In the rows, zero is written as 128.
Known rows, with every step that occurs
buka, zapat, sano, zami, dokos: [164  79 131 136 171 105 125 152 134 146 167 109 165 136 155 125 159 210
 112 139 111 212  66]
lotof, zapat, sano, zami, dokos: [155 103 133 138 173  95 143 108 120 142 124  87 168 114 184 131 184 202
 118 163 115 210  87]
zapat, sano, dokos: [148  71 150  83 165  69 142 109 121 118 150 122 111 158 148 143 136 187
 130  98 133 179 136]
sano, dokos, zami, buka, zapat, lotof: [147  67 127 155 169 169 105 168 163 160 173  97 130 163 136  87  95 159
 105 124 113 130  85]
dokos, zami, buka: [ 97  96 126 149 147 134 154 142 125 166 118 109 121 141 123 138 135 127
 162 136 176 142  96]
sano, lotof: [ 92  90 153  81 139  98 171 111  78  99 109 169 109 148 154 131 159 141
  91  94 127 150 150]
buka, zami, dokos: [140 119 131 134 163 148 165 148 115 175 126 124 113 119 143 124 150 158
  89 133 135 148  94]
sano, lotof, zapat: [115 118 147 107 147  97 165  83  77 104  82 153 135 116 166 118 149 130
  65 113 134 167 126]
sano, lotof, zapat, buka, zami, dokos: [129 147 128 158 161 173 157 159  89 141 127 108 169 120 138 109 125 123
  26 126  56 184  73]
sano, dokos, zami, buka, zapat: [174  90 115 136 173 136 134 162 173 171 151  84 154 142 132 101  79 151
 133 121 157 143  82]
zami, buka: [ 87 115 134 121 124 126 187 139  98 152 111 142 145 141 150 154 142 134
 150 137 179 143 122]
dokos, zami: [112  84 124 136 150  92 122 101 113 156 107 120  71 151 115 132 149 137
 138 118 177 145 116]
zapat, lotof, sano, dokos, zami, buka: [121  76 151 163 152 143 120 179 112 127 165  91 106 149 186 111 108 145
 161 119 114 104 119]
zami, buka, sano, lotof: [ 76 108 187  94 112 144 186 164  93  94 138 183 188 104 150 148 160 101
 129  94 136 169 117]
lotof, zapat: [121 138 133 144 134  79 148  77  88 154  71 131 111 119 160 132 147 132
  93 136 185 160 115]
buka, zapat: [137 110 126 138 131  89 134 119 105 157 120 155 115 144 128 127 127 145
  95 107 175 165 105]
dokos, zami, buka, zapat, sano: [139  65 130 174 171 125 113 164 146 166 167 106 139 136  95 140 111 149
 140 129 155 209  43]
sano, zami: [121  82 126  86 132  44 166 102  87 120  88 128 107 170 149 138 171 174
 131 131 129 137 126]
dokos, zami, buka, sano, lotof: [ 79  85 178 123 139 157 156 158 123 112 144 144 161 109 125 126 148 101
 142  94 131 169  89]
zapat, buka: [ 77 121 119 142 109  96 137 129  70 143 116 146 117 188 117 160 133 130
 119 114 141 162 130]
sano, zami, buka: [106  97 122  95 127  82 194 145 102 126 100 111 159 158 156 149 161 167
 160 154 131 134 109]
sano, dokos, zami: [149  77 123 100 167  94 132 102 142 146 125  94  81 166 143 112 117 159
 134 104 156 131 125]

Rows
[172  72 140 173 164 105  60 155 117 132 176 110  80 157 166  83  93 152
 100  95 113 130  99] => buka, zapat, lotof, sano, dokos, zami
[101  55 167  88 158  87 154 116  81  83 142 166 114 144 131 146 168 159
  96 100 100 204 134] => zapat, sano, lotof
[125 120 123 150 126 131 161 158 115 165 130 146 163 133 130 138 111 136
 120 128 179 160  89] => zami, buka, zapat
[129  95 139 116 122  20 152 129  54 101 103 127 108 147 184 144 153 165
 155 117 135 130 134] => lotof, sano, zami
[ 97  97 141 163 125 158 132 164 105 151 151 159 141 152 137 114 132 143
  91 139 130 146  83] => zami, buka, zapat, lotof
[132  49 147 145 185 148 130 177 139 120 175 121 153 132  98 116 119 146
 109 112 103 212  48] => dokos, zami, buka, zapat, sano, lotof
[186  70 138 104 166  76 117 129 139 129 171 119 127 152 135 128 102 187
  99  98 134 196 104] => buka, zapat, sano, dokos
[ 92  98 190  85 118 104 155 115  78  88 133 189 135 121 148 138 167 110
 100  79 132 171 136] => buka, sano, lotof
[150 105 142 181 135 123  97 179  85 130 173 132 144 133 204  98 149 186
 107 131  94 142  90] => buka, zapat, lotof, sano, zami, dokos
[133 102 147 145 150  73 135  84  94 139 106 125 114 116 143 145 147 147
  99 133 159 208 105] => lotof, zapat, sano
[149 102 142 145 157 111 147 171 125 137 142  82 129 131 180 130  89 138
 183 106 160 110 120] => lotof, sano, dokos, zami, buka
[118  74 124 138 132 123 141 166 108 133 139 125 155 167 141 109 150 175
 106 151  91 141  76] => sano, zami, buka, zapat, lotof
[ 74 130 158 148  93  96 122 139  68 137 138 159 143 156 115 166 135  99
 125  90 146 181 121] => zapat, buka, sano
[192  45 128 125 190  94  84 131 164 148 175  86 102 162 110 113  96 185
 108  96 130 195  76] => buka, zapat, sano, dokos, zami
[113  94 164  84 109  49 155 113  94 107 111 141 131 141 147 146 177 148
 138 108 139 160 115] => buka, sano, zami
[145  86 165 100 149 101 114 110 149 140 147 108 104 140 138 124 123 138
 142  86 165 155 120] => buka, sano, dokos, zami
[128  84 169 127 129  87 119 137  73 105 152 141  87 155 204 121 129 156
 120  98 116 109 161] => zapat, lotof, sano, dokos
[139 104 176  79 122  90 149 110 116 123 144 141 129 128 161 145 128 145
 126  77 165 150 144] => buka, sano, dokos
[133  89 125 115 163 133 161 144 157 151 134  81 129 154 146 126 106 149
 160 122 151 118 113] => sano, dokos, zami, buka
[ 98 135 149 140 110 124 138 168 102 138 158 122 191 153 159 151 168 153
 143 120 100 176 105] => zapat, buka, sano, zami, dokos
[121 116 165 108 124 111 149 132 119 138 140 138 170 115 180 135 181 168
 147 125 139 167 109] => buka, sano, zami, dokos
[114 106 152 195 115 140 117 193  71 136 156 155 147 130 172 127 117 129
 116 118 139 139  92] => zami, buka, zapat, lotof, sano
[134 160 158 137 116  98 127 116 105 136 131 108 169 142 148 140  99 115
 100  96 133 173 116] => lotof, zapat, buka, sano, dokos
[136 165 111 191 157 165 137 150 100 186 112  90 152 123 131 126 120 126
  61 147 107 178  67] => lotof, zapat, buka, zami, dokos
[172  99 143 108 174  65 139  87 124 130 123  95 128 127 166 128 124 172
  98 124 138 191 119] => lotof, zapat, sano, dokos
[157 110 155 111 136  62 149 133  79 113 135 128 102 133 198 142 107 154
 143  86 156 116 160] => lotof, sano, dokos
[ 91  85 149 143 115  96 150 178  57 101 131 129 137 156 192 137 164 155
 160 145  92 115 116] => zapat, lotof, sano, zami, buka
[187 103 133 166 161 121 119 191 138 148 166  84 143 123 166 118  58 138
 154 100 156 132  80] => lotof, sano, dokos, zami, buka, zapat
[122 110 175  97 120 127 180 154 131 128 146 134 180 120 170 153 117 136
 154  97 159 139 130] => zami, buka, sano, dokos
[124  70 156 122 156 139 156 178 113 100 168 155 183 129 130 133 131 156
  98 108 101 214  77] => zami, buka, zapat, sano, lotof
